Known rows, with every way that one mark hangs from another
Z121{Z450{Z15 Z229 Z511}}: [ 10.3  -1.7 -10.0 -15.6 -10.8  11.7   6.8  -8.4  -6.6 -25.7  25.0  12.3
   4.1 -14.8   5.9  11.6  -2.2 -27.4  -4.4   5.2  38.4]
Z333{Z121{Z450{Z229}}}: [  8.0 -18.5  -9.2   1.5  -0.5  -0.5   1.7  -1.7  -7.6   2.4  38.4   3.4
   2.7  -1.5  -8.7   5.1  -8.1 -20.4  30.9  -4.1   4.6]
Z450{Z15{Z989} Z121{Z333} Z511}: [-18.5  -9.6  -9.8 -10.2  -9.8   7.1  12.2  -2.3 -17.6 -26.4   8.8  -3.5
  46.8   6.1  -2.8   5.1   6.9 -19.9  14.1   5.6  46.7]
Z15{Z989{Z229}}: [-24.7   1.1  -3.0  -2.8  -8.1  13.4   1.7   3.1  -3.0   0.0   8.0   7.8
  45.7  -1.6   4.0  -9.0  -9.5   8.1   3.0 -16.3  12.4]
Z121{Z450{Z229 Z511}}: [ 11.6 -12.9 -10.0  -5.2  -5.6  10.6   4.1  -9.1 -13.1 -20.8  26.5  10.5
   3.6 -12.0  11.6   8.7  -1.4 -22.8  17.7   2.1  36.4]
Z450{Z15{Z989} Z121 Z511}: [ -8.6 -10.8 -11.4 -17.6 -12.2  14.7  11.2   5.2  -8.8  -7.3  -5.3  -6.3
  25.6   0.7  -9.6   9.1   5.4 -17.9   9.1  13.9  56.0]
Z229{Z989{Z15}}: [-23.7 -11.3  -3.4 -10.3  -1.5   1.1   4.5 -14.8  -4.0  -8.4  -2.9  -2.6
   7.8  -3.7  -7.0 -11.2  16.6  11.2  25.9 -18.0   5.9]
Z121{Z333 Z450{Z15 Z229}}: [ -6.7   2.2  -2.2   0.5  -3.9  -5.4   3.8 -13.9  -2.5 -39.8  38.2  12.5
  31.8 -10.5   7.8   2.4  -2.1 -24.6  -5.5 -10.6   2.4]
Z511{Z450}: [-25.1   8.0  16.7   0.3  -0.6  11.5  -2.7 -14.7  -0.3 -10.5   2.8  -9.9
  -3.1  -3.0  -2.6  -3.9   2.4   0.7   5.0  -1.6   1.5]
Z333{Z121{Z450{Z229{Z989} Z511}}}: [ -8.3 -27.8 -18.4  -9.6   0.0   0.6   0.9  -6.8 -23.3  -3.7  35.1  -3.1
  -1.4  -6.5  11.2   2.6   0.1 -17.9  44.9 -11.0  37.8]
Z121{Z333 Z450}: [-12.5  -1.8  -0.2  23.6   3.6  12.5   0.6 -16.6  -9.8 -30.1  34.9   0.7
  24.8  -4.0  10.6  -7.4   1.7  -9.4   7.2 -11.0 -12.3]
Z333{Z121{Z450{Z15 Z229 Z511}}}: [ 15.7 -10.7 -14.2 -18.5  -7.5   9.0   8.0  -1.4 -11.2  -4.8  34.7   7.1
  -2.3  -4.6 -11.2   9.1  -5.8 -29.9  13.2   7.6  31.8]
Z333{Z121{Z450}}: [  3.7 -10.7  -5.1  13.4   2.8  16.9   0.9  -2.2  -6.1   9.8  32.1  -7.0
  -2.4   1.6 -11.1  -2.4  -3.6 -11.4  21.0  -0.3  -8.7]
Z450{Z15 Z121{Z333} Z511}: [ -4.6  -1.5  -8.9 -18.0  -5.5   0.0   8.3  -3.5 -16.9 -27.5   2.5   1.7
  11.8   5.2  -0.1  10.5  -1.1 -19.1  11.7  11.9  41.7]
Z15{Z989}: [-12.9  -7.3  -0.9   8.3  -3.9   8.3   3.2   0.8   0.5   1.2   4.6  -3.3
  35.6  -0.5  -2.0  -4.4   5.6  -1.1   0.7  -6.1   6.3]
Z511{Z450{Z121{Z333}}}: [-35.8  -2.9  15.2   2.0   1.7  -0.7   0.7 -19.2 -12.8 -29.5   8.1 -12.0
  16.5   4.5  -0.4   1.9   1.8 -11.1  34.9  -2.1  16.1]
Z450{Z121}: [  0.0 -10.7  -3.1  -6.8  -0.9  -1.9   2.7   2.3  -3.8   0.4  -6.3  -4.8
  -3.9   4.6  -1.8   8.5  -1.6  -8.1  24.3   8.7  20.2]
Z450{Z229}: [  5.0  -6.7  -3.8 -12.3  -3.5 -18.5   0.2   0.0   0.1  -7.0   4.9  10.3
   5.8  -5.0   3.9   6.3  -4.5 -11.0   9.9  -2.9  14.3]
Z450{Z511}: [  5.8  -3.4  -6.4  -8.6  -2.7   7.7   4.0  -1.0 -11.9  -3.0  -1.1   2.9
  -5.4   0.4   3.1   3.3   1.4  -4.8   5.0   7.1  29.1]
Z121{Z333 Z450{Z229{Z989} Z511}}: [-23.6 -17.7 -11.7   0.6   1.6  -5.7   0.5 -20.9 -26.1 -42.9  36.3   4.4
  24.4 -12.9  33.0  -2.3   6.4 -18.2  30.5 -21.5  36.4]
Z229{Z989}: [-25.3  -5.1  -2.4  -2.1   4.3  -8.0  -3.9  -3.9  -5.0  -4.9  -1.6  -7.9
  -1.0  -4.0  15.6  -6.5   6.6   8.1  10.4 -14.6   6.4]

Rows
[  0.4  -9.4 -10.7 -31.1  -8.4 -19.8   9.0  -3.9 -16.7 -33.9   8.3  10.4
  17.1   1.1   3.2  18.0  -2.8 -30.1  21.0   7.7  55.6]  Z450{Z15 Z121{Z333} Z229 Z511}
[ 12.6 -21.1 -10.5 -26.0  -7.0 -13.0   7.4   1.1 -14.7  -9.9  -2.8   7.2
  -4.4  -0.5   4.3  20.5  -4.3 -24.0  40.4  12.9  62.4]  Z450{Z121 Z229 Z511}
[  4.9  -3.1 -10.3 -25.1  -8.5   7.2   8.2   3.3  -8.9  -7.9  -9.0  -2.5
 -10.3   0.9  -6.1  14.3   0.4 -16.7   8.7  19.5  49.1]  Z450{Z15 Z121 Z511}
[-17.4 -23.3 -10.4 -20.9  -0.7 -28.4  -1.0  -2.1  -8.7 -10.9  -3.8  -4.8
   1.8  -4.5  16.5   9.8   0.4 -11.3  44.2  -9.5  40.4]  Z450{Z121 Z229{Z989}}
[-25.5   2.3  -1.5  20.9  -4.9  22.3   6.7 -13.9  -1.7 -34.4  38.1  -3.6
  61.5  -7.1   1.2  -9.8   9.1 -16.0 -14.3 -13.0  -7.1]  Z121{Z333 Z450{Z15{Z989}}}
[  6.0  -7.7  -8.3 -28.5  -8.3 -19.0   5.0   5.0   2.8 -13.3  -2.4   6.1
   1.1  -1.9  -7.0  18.3  -5.2 -24.3  13.0   7.6  34.2]  Z450{Z15 Z121 Z229}
[  4.4   1.7  -4.5  -6.4  -6.9   3.5   2.9  -7.4   6.2 -21.8  25.5   9.9
   9.3 -15.4   3.1   6.5  -3.1 -22.9  -8.6  -3.1   9.6]  Z121{Z450{Z15 Z229}}
[-43.9   7.8  10.3 -23.7  -3.5 -13.4  -3.0 -17.7   1.6 -26.1   4.3  -7.0
   4.9 -14.5   7.8  -1.6   5.2  -6.0   0.6 -15.2  20.9]  Z511{Z450{Z15 Z229{Z989}}}
[ -4.9 -16.6  -4.4 -10.7  -2.2 -28.7   4.0  -4.8 -12.0 -25.9  10.7   6.8
  22.6   4.8   6.4  12.5  -5.5 -21.9  38.5  -3.8  28.2]  Z450{Z121{Z333} Z229}
[ -9.6   0.4  -2.8  -7.7  -2.2  -8.3   4.9  -2.2  -5.0 -24.6   3.3  -2.9
  18.1   6.3  -4.1   6.1  -0.6 -14.2   6.8   3.0  13.2]  Z450{Z15 Z121{Z333}}
[-10.0 -24.2 -12.4 -16.4  -7.2  10.1   8.9 -24.8 -16.6 -29.7  21.9   7.8
  10.0 -15.5   4.6  -0.6  15.1 -12.1  43.1 -15.8  44.1]  Z121{Z450{Z229{Z989{Z15}} Z511}}
[-27.7 -23.5  -8.3 -13.8   1.7 -37.3   0.3  -8.3 -16.1 -30.0   7.7  -1.8
  22.7   0.2  21.8   6.9   1.2 -12.8  48.3 -17.3  33.1]  Z450{Z121{Z333} Z229{Z989}}
[-36.6  11.4  -3.3   9.9  -9.3  27.5   5.3 -11.8  -5.4 -35.8  41.1  11.6
  72.5  -6.3   7.5 -14.9  -7.0  -5.7 -13.5 -22.9  -0.4]  Z121{Z333 Z450{Z15{Z989{Z229}}}}
[-28.7  -9.3  11.4 -10.6  -2.1 -19.4   0.9 -20.0 -12.7 -36.8  13.7  -1.4
  21.1   0.8   3.7   8.8  -3.0 -21.6  44.8  -4.6  29.9]  Z511{Z450{Z121{Z333} Z229}}
[-11.5   8.8   0.2  13.0  -0.9  13.7   2.9 -13.8  -1.9 -35.1  34.1   2.3
  25.6  -6.7   3.3  -6.1   2.3 -14.0 -15.7  -6.8 -12.7]  Z121{Z333 Z450{Z15}}
[-19.4  11.7  12.9 -20.8  -8.2  -5.3   1.4 -13.4   6.5 -22.2   8.2   0.8
   4.6 -10.6  -6.2   5.5  -2.3 -14.2  -7.2  -1.9  15.7]  Z511{Z450{Z15 Z229}}
[-12.2 -28.9 -12.2 -11.0  -3.4  -0.7   6.5 -16.7  -9.2  -7.1  33.1  -1.0
  11.2  -5.9 -16.2  -5.1   8.6 -10.0  57.1 -20.4  10.5]  Z333{Z121{Z450{Z229{Z989{Z15}}}}}
[  1.1 -21.7 -10.4 -19.5  -5.6 -19.9   8.0  -5.8 -22.6 -28.8   9.4  10.2
  16.9   3.4   9.6  16.6  -4.5 -25.6  44.5   4.4  55.2]  Z450{Z121{Z333} Z229 Z511}
[ -5.0  -7.1  -5.3 -21.7  -5.8 -26.6   7.5  -2.0  -6.2 -31.0   9.5   9.1
  23.2   1.3  -0.8  13.7  -4.9 -25.7  16.1   1.2  27.8]  Z450{Z15 Z121{Z333} Z229}
[-21.0  -1.5  -7.3  11.6  -8.5  31.6  10.1 -13.4 -13.8 -36.0  36.3   0.5
  55.2  -7.3   4.6  -6.0   7.7 -20.2  -8.3  -5.7  21.9]  Z121{Z333 Z450{Z15{Z989} Z511}}
[-29.6   1.3  11.9 -20.0  -6.5 -17.0   3.7 -19.1  -5.4 -41.0  12.0  -1.1
  21.8  -1.4  -2.9  10.1  -2.7 -25.4  22.1  -0.7  30.0]  Z511{Z450{Z15 Z121{Z333} Z229}}
[ -5.2 -13.8  -8.4  -8.0  -1.6  -3.0   5.5  -6.3 -24.5 -22.2   4.6  -0.8
  10.9   7.7   6.2   8.6  -0.1 -15.9  35.4   8.3  41.0]  Z450{Z121{Z333} Z511}
[-22.2 -26.5 -15.3 -22.5  -0.3 -28.9   3.5  -8.4 -28.1 -33.1   6.5   1.3
  16.4  -0.7  25.9  11.2   2.5 -17.7  53.2  -9.4  61.5]  Z450{Z121{Z333} Z229{Z989} Z511}
[ -3.0  -9.5 -11.1  -8.5 -13.6  20.3  10.6  -6.8  -5.9 -24.0  29.5   7.1
  40.0 -16.2   1.1   4.9   3.8 -28.1  -3.2  -0.9  43.7]  Z121{Z450{Z15{Z989} Z229 Z511}}
[-52.7 -15.1   8.0 -12.6   2.3 -25.4  -1.7 -25.2 -16.1 -40.8   9.8 -11.3
  20.1  -3.4  19.8   2.1   4.0 -13.2  52.9 -18.8  36.5]  Z511{Z450{Z121{Z333} Z229{Z989}}}
[-28.6 -11.5  -8.3 -23.3  -1.6 -35.5   0.9  -7.0 -10.2 -34.8   7.1  -0.1
  22.6  -2.6  14.5   7.3   2.1 -18.0  25.1 -13.3  32.9]  Z450{Z15 Z121{Z333} Z229{Z989}}
